Known rows, with every way that one mark hangs from another
T{C{L} R{M} V}: [+0.81 +1.37 +0.26 -3.23 +3.51 -3.27 -1.31 +5.10 +1.49 +0.10 -3.49 -2.47 +6.39 -4.23 +0.41 +0.83 -1.91 +1.47 +2.86 -0.27 +0.34 -3.10]
L{V{C R{M}}}: [+1.42 +1.10 -0.21 +1.31 -1.13 -0.37 +1.53 -5.31 -1.55 -1.53 +1.26 -0.94 -1.82 -1.52 -0.48 +3.97 +4.24 -0.55 +3.23 +0.59 -5.19 +3.88]
R{C M{L V} T}: [-3.46 -1.02 +1.18 +2.14 -3.09 +1.06 +1.34 +0.93 +0.72 -0.95 -0.90 +0.06 -1.32 +3.23 -2.42 +0.54 +1.18 +3.74 -3.43 -1.52 +1.42 -0.79]
R{C M{L} T{V}}: [-3.17 -1.28 +0.78 +2.30 -0.56 -0.79 +1.91 +2.08 +2.44 +1.23 +0.00 -2.04 -0.94 +3.39 -2.21 +2.63 +0.35 +1.10 +0.06 -0.48 -1.37 -1.82]
C{L{R{T}} V}: [-3.43 -0.75 +1.16 -1.21 +2.43 -0.60 -2.82 +3.73 +1.14 +4.62 +0.75 -0.78 -2.95 +0.78 +2.34 -1.01 -5.75 -4.02 -2.30 -0.58 +3.79 -1.04]
L{R{M T} V}: [-5.58 +0.55 +6.74 +1.31 -1.77 -2.35 -0.97 -0.58 -3.09 -1.47 +1.21 +0.59 -1.22 +1.15 +2.16 +2.97 -3.46 -1.74 +1.47 -0.27 -0.48 +0.45]
T{C{L} R V}: [+2.21 +0.12 -0.69 -5.40 +3.55 -1.48 +0.10 +5.47 +0.74 +3.02 -2.52 -2.53 +5.36 -4.41 +1.06 -0.89 -3.30 +1.06 +2.41 +0.57 +1.95 -2.93]
C{L V{R}}: [+2.60 +0.60 -4.48 -2.81 +3.25 -0.25 -0.05 +1.68 +2.30 +4.43 -0.02 -0.65 -2.87 -2.29 +0.36 -1.16 +0.50 -2.74 -0.90 -0.45 +0.99 +1.71]
V{C{L} R{M T}}: [-4.13 +0.65 -1.10 +3.04 +2.40 +0.73 -1.17 +0.50 +0.17 +0.40 +1.54 +0.59 -2.63 +3.23 -1.13 +4.30 +1.32 -3.94 -0.83 -0.47 -1.53 -0.69]
V{R}: [+0.66 -0.77 -2.04 -1.22 +1.08 -0.16 +0.33 -1.97 -2.32 +1.62 +1.72 +2.49 -0.82 -1.22 -0.21 -0.06 +2.69 -0.77 +1.81 +1.02 -1.21 +1.48]
R{C M T}: [-3.78 -1.85 +2.18 +2.88 +0.88 -1.24 -0.37 -2.50 -0.46 -0.38 +0.74 +1.35 +0.16 +3.88 -1.45 +1.15 +0.93 -0.27 +1.68 -3.09 +1.15 -1.61]
C{L V{R{M}}}: [+1.15 +1.73 -3.49 -0.56 +3.27 -1.83 -1.40 +1.32 +2.99 +1.54 -0.94 -0.58 -1.82 -2.09 -0.13 +0.64 +1.95 -2.28 -0.35 -1.37 -0.67 +1.50]
M{R T}: [+5.90 -1.21 -1.15 +1.64 -2.78 +2.64 +1.21 -3.50 -0.08 -4.06 +3.35 +3.49 +3.50 +0.00 -1.21 -0.43 -0.39 +1.81 -0.93 -0.22 +0.18 +2.14]
R{C{L V}}: [+3.13 -0.52 -3.00 -2.46 +3.26 -1.12 +0.50 +0.01 +3.64 +4.80 -0.20 -2.23 -1.82 -1.03 -0.02 -2.81 +0.63 -1.70 -0.81 -2.66 +4.88 -0.31]
T{C{L V}}: [+4.65 -0.33 -2.34 -4.25 +3.91 -0.25 +0.10 +2.33 +2.64 +3.56 -4.23 -1.77 +0.50 -2.44 +1.93 -6.03 -1.51 -1.91 +0.08 -0.65 +2.57 -2.87]
R{M{L V} T}: [-3.42 +0.87 +1.77 +1.79 -3.35 +1.67 +1.54 +2.66 -0.58 -1.93 -1.10 +1.42 -0.68 +2.48 +1.25 -1.14 +0.43 +2.96 -2.33 +0.25 +0.26 +0.19]
R{M{T}}: [+1.73 +2.23 -0.22 +3.28 -1.48 -0.80 -0.09 -2.47 -0.86 -5.82 +1.59 +3.33 +4.11 +1.54 -0.27 -1.95 +1.59 -0.07 +1.81 -0.26 -1.47 +0.73]
M{C}: [+2.45 -0.26 +0.06 -0.11 -0.51 +2.16 -0.46 -3.34 -1.43 -1.06 -0.05 +0.82 -0.67 +0.23 +3.29 -2.55 +3.51 +1.64 +1.37 +3.00 -1.35 +0.42]
C{L V}: [+3.16 +1.49 -2.37 -2.91 +3.04 -0.50 +0.74 +1.83 +2.48 +3.57 -0.43 -0.79 -1.15 -1.56 +3.57 -4.60 -0.15 -2.42 +0.07 -0.85 +3.64 +0.79]
R{C{V} M}: [+2.35 -1.08 -1.59 +0.83 +1.57 -2.32 -0.93 -3.93 +2.91 +0.99 -1.00 -1.30 +0.51 -0.92 -1.10 -1.38 +3.04 +1.26 +2.58 -3.07 -0.05 +1.09]
R{M}: [-0.01 +1.68 +0.93 +0.99 +0.77 -2.25 -0.22 -2.30 -1.53 -2.08 +0.53 +2.46 +1.94 -0.37 +2.38 -1.78 +3.71 +0.06 +3.25 -0.30 +0.08 +0.15]
C{L{R V}}: [-1.01 +2.55 +3.38 -3.37 -0.02 -2.86 +0.22 +1.94 -1.89 +1.74 +2.10 -0.57 -2.68 -2.39 +3.29 +0.06 -2.44 -3.43 -1.20 +1.19 +4.54 -0.16]
M{L{R}}: [-1.96 -1.48 +0.61 -0.28 -0.90 -1.99 -0.38 +0.96 -1.89 +1.62 +1.30 +2.09 -3.11 -2.95 +0.69 -1.04 +0.77 -0.19 -1.96 +4.81 +0.67 -1.10]
T{C}: [+2.75 -1.51 +0.15 -2.64 +1.67 -0.36 +0.59 -1.51 -1.93 +0.74 -2.27 +1.48 +2.49 -1.46 +1.48 -4.91 +0.67 +0.06 +2.68 +0.92 +0.43 -3.14]
M{C L}: [+1.95 -1.07 -1.08 +0.78 -2.06 +2.39 +1.59 -1.07 -0.40 -0.60 -1.33 +0.74 -3.73 -0.90 +2.10 -2.48 +4.27 +2.29 -1.60 +5.87 -2.34 -0.16]

Rows
[+4.69 -1.58 -4.42 -0.85 -1.92 +1.86 +2.35 +2.62 +1.34 -0.53 -1.61 -0.86 +1.80 -0.94 -5.36 -0.25 -1.29 +0.82 -1.22 +3.86 -6.17 -1.70]  M{L T{C V{R}}}
[-0.79 +2.63 -0.09 +4.11 -0.66 -1.80 -3.87 -0.67 +0.40 -4.40 +3.43 +0.72 +1.52 +0.95 -1.47 +1.83 +0.08 -3.02 -2.40 +1.37 +0.00 -1.23]  V{C{L{R{M{T}}}}}
[-0.65 -1.49 -0.97 +0.19 +0.04 -3.22 +1.06 +1.54 +2.16 +0.86 -0.75 -2.10 +2.23 -4.10 -3.21 +3.99 +2.13 +4.87 +1.96 +0.95 -1.76 +0.35]  T{R{C M{L}} V}
[-1.49 -0.87 +1.14 -2.12 +3.12 +0.70 +0.69 +3.87 -0.81 +2.24 -2.28 +0.92 +0.34 +2.43 +1.55 -3.52 -3.64 -3.51 -0.79 -0.56 +3.76 -5.53]  R{T{C{L}}}
[+1.81 -1.56 -0.54 -1.99 -0.77 -0.70 +2.94 -4.23 -1.39 +2.27 +1.53 -0.71 -2.89 -1.53 -2.84 +2.90 +2.05 -0.13 +1.56 -1.00 -0.55 +2.35]  L{V{R{C}}}
[-6.47 +0.65 +2.83 +3.29 +1.66 -1.46 -4.03 +1.06 -0.63 +0.08 +2.35 +0.05 -1.80 +2.72 +1.09 +3.22 -1.36 -3.99 -1.83 +0.27 +1.35 -2.58]  V{C{L{R{M T}}}}
[-0.05 -3.92 -0.79 +0.02 +1.61 +1.06 +0.60 -2.12 +1.85 +4.38 -0.22 -0.97 -1.59 +2.41 -0.72 -1.84 -1.73 -0.47 +1.30 -3.21 +1.43 +0.57]  R{C{V} T}
[+2.48 -0.99 -0.99 -0.52 -3.77 +2.89 +3.68 -1.69 -0.91 -0.20 -1.34 -0.82 -6.68 -2.67 -0.21 +2.12 +3.42 +1.77 -1.80 +5.97 -5.58 +2.65]  M{C L{V{R}}}
[-5.02 +0.35 +3.64 +2.86 -2.65 +1.18 -4.37 -1.54 -2.06 -1.88 +2.30 -0.28 +0.96 +2.74 +0.68 +2.26 -0.88 +1.77 -1.04 -0.82 -0.76 +0.41]  L{R{M{V{C}} T}}
[+1.84 +1.47 +1.02 -3.16 +0.65 -1.56 +3.73 -0.39 +0.27 +2.40 +0.97 -1.70 -2.45 -0.45 +0.57 -0.53 +0.51 -2.14 -0.40 -1.77 +5.61 -0.37]  R{C{L{V}}}
[-0.84 -2.91 -2.17 -0.36 +1.64 +2.14 +0.07 -0.51 +0.23 +3.98 -0.05 +0.55 -2.64 +1.01 -0.25 -0.20 -1.92 -1.48 +1.29 -1.14 -2.40 +2.64]  C{V{R{T}}}
[+0.46 -0.90 -2.10 -0.87 +3.67 -3.68 -1.68 +0.80 +3.80 +2.07 -1.97 -1.72 +1.56 -4.54 -1.71 +1.42 +0.47 +1.47 +0.97 -3.01 +2.79 +0.88]  T{R{C{L V} M}}
[-4.83 +0.59 +2.08 +1.01 +2.37 -2.30 -4.11 +3.59 +1.91 +1.75 -0.23 -0.60 -1.87 +1.02 +1.88 +0.61 -4.27 -3.61 -1.81 -1.51 +2.18 -1.29]  C{L{R{M T}} V}
[+3.66 +3.84 -0.49 -0.44 -1.75 +0.69 -0.88 +2.68 +1.04 -5.89 -2.39 +0.23 +5.91 +1.34 -1.22 -4.00 -1.21 +1.42 -3.07 -1.86 +2.00 -3.07]  R{M{T{C{L}} V}}
[-4.89 +1.14 +5.18 -1.96 -0.16 -1.17 +0.30 +3.33 -2.26 +2.24 +2.02 -0.20 -3.51 +1.13 +3.15 +1.35 -5.82 -4.54 -1.94 +0.17 +4.45 -0.98]  C{L{R{T} V}}
[+3.56 +4.69 +1.43 +2.14 -3.39 +1.28 +1.17 -0.80 +0.88 -7.09 -0.45 -0.77 +0.18 +1.79 +1.29 +0.39 +0.54 -0.61 -1.74 +1.28 -1.44 +1.01]  R{M{C{L{V}} T}}
[+3.43 -2.77 -1.12 -0.82 -0.10 +0.25 +0.03 -0.66 -2.01 -2.68 -1.99 +2.70 +7.07 -3.38 -2.50 -2.62 -2.83 +2.65 +2.44 +1.38 -1.62 -1.15]  M{T{C R}}
[-0.51 +1.41 +5.03 +1.06 -3.18 -1.23 -2.66 -3.66 -2.20 -3.88 -0.02 -1.18 -1.71 -1.64 +2.67 +2.78 +1.27 +1.38 +0.82 +2.98 -3.29 +1.29]  L{R{M{C}} V}
[-3.05 +1.84 +2.83 +1.07 -2.01 +1.46 -0.67 +0.43 -1.62 -2.54 +0.17 +1.46 +2.38 +3.65 +2.36 -1.33 -0.33 +2.42 +0.56 -2.79 +1.33 +0.77]  R{M{V} T}
[-1.79 +0.85 +1.31 +2.74 +0.29 +1.03 -0.16 -0.88 +0.58 -0.33 +1.91 -2.18 +2.06 +4.37 +1.73 +1.97 +0.39 -0.45 +4.02 -0.90 -3.56 +0.46]  R{M T{V{C}}}
[+2.67 +0.62 -0.98 -0.97 -3.67 +2.08 +0.30 +0.12 -2.16 -3.76 +1.30 +2.27 +6.78 -1.94 -0.73 -2.00 -1.84 +5.66 +0.34 -0.40 +0.88 +3.87]  M{T{R} V}
[-2.93 -0.51 -1.25 -1.79 +0.12 +2.46 -0.03 +2.58 +0.33 +3.14 +1.75 -0.62 -2.22 +3.48 -3.56 +2.37 -1.26 -0.12 -4.70 -3.65 +4.54 -0.72]  M{V{R{C{L} T}}}
[-1.80 +1.47 +4.38 -1.23 +0.98 -1.02 +2.16 +2.87 -0.47 -0.92 -3.85 -0.67 +0.13 +1.86 +1.99 -0.62 -3.69 -3.15 +0.31 -1.63 +1.79 -4.00]  R{M T{C{L{V}}}}
[+5.59 -2.24 -2.97 +1.01 -1.87 +3.35 -1.51 -2.59 +1.48 -2.60 -1.50 -0.10 +3.13 -2.97 -0.55 -1.51 -1.47 +4.56 +1.39 +2.17 -4.52 +4.32]  M{C{V} T{R}}
[+1.90 -0.59 -4.10 -0.23 -3.04 +3.54 +1.84 -0.96 -0.55 +1.20 +1.10 -0.48 -3.28 -1.66 -2.19 +0.52 +4.66 +3.27 -2.88 +3.12 -2.93 +2.77]  M{L V{C R}}
[+0.25 -0.06 -2.32 +2.68 +0.82 -0.50 -1.34 -4.79 -1.20 -1.20 +1.72 +0.95 -0.66 -0.63 -1.44 +2.92 +5.74 -0.29 +2.56 +0.88 -4.64 +1.75]  V{C R{M}}
[+3.79 -2.16 -2.07 -1.50 -4.17 +2.40 +1.77 +2.69 -0.85 -3.26 -3.55 +1.37 +5.30 -4.07 -3.62 -3.18 -2.49 +6.68 -2.54 +2.80 -1.15 -0.32]  M{L T{C R} V}
[-3.21 +1.30 +3.62 +0.45 +0.47 -1.69 +2.29 +0.71 +0.60 +0.18 +0.07 -1.11 -2.34 +3.26 +0.02 +2.52 -1.39 -2.80 -0.58 -3.80 +3.93 -1.38]  R{C{L{V}} M T}
[-1.45 -1.02 -1.35 +0.35 -1.79 +4.89 -0.11 -1.87 -1.96 +1.19 +2.39 +0.00 -1.06 +3.17 -1.07 +1.62 +0.46 +1.43 -0.74 -0.78 -1.90 +2.59]  M{V{C R{T}}}
[-3.56 -1.39 -0.64 +4.23 +0.72 +1.27 -1.11 -3.32 -1.45 -0.58 +1.73 +1.34 -1.44 +2.98 -1.78 +4.05 +2.52 -1.46 +1.94 -0.15 -4.89 +1.08]  V{C R{M T}}
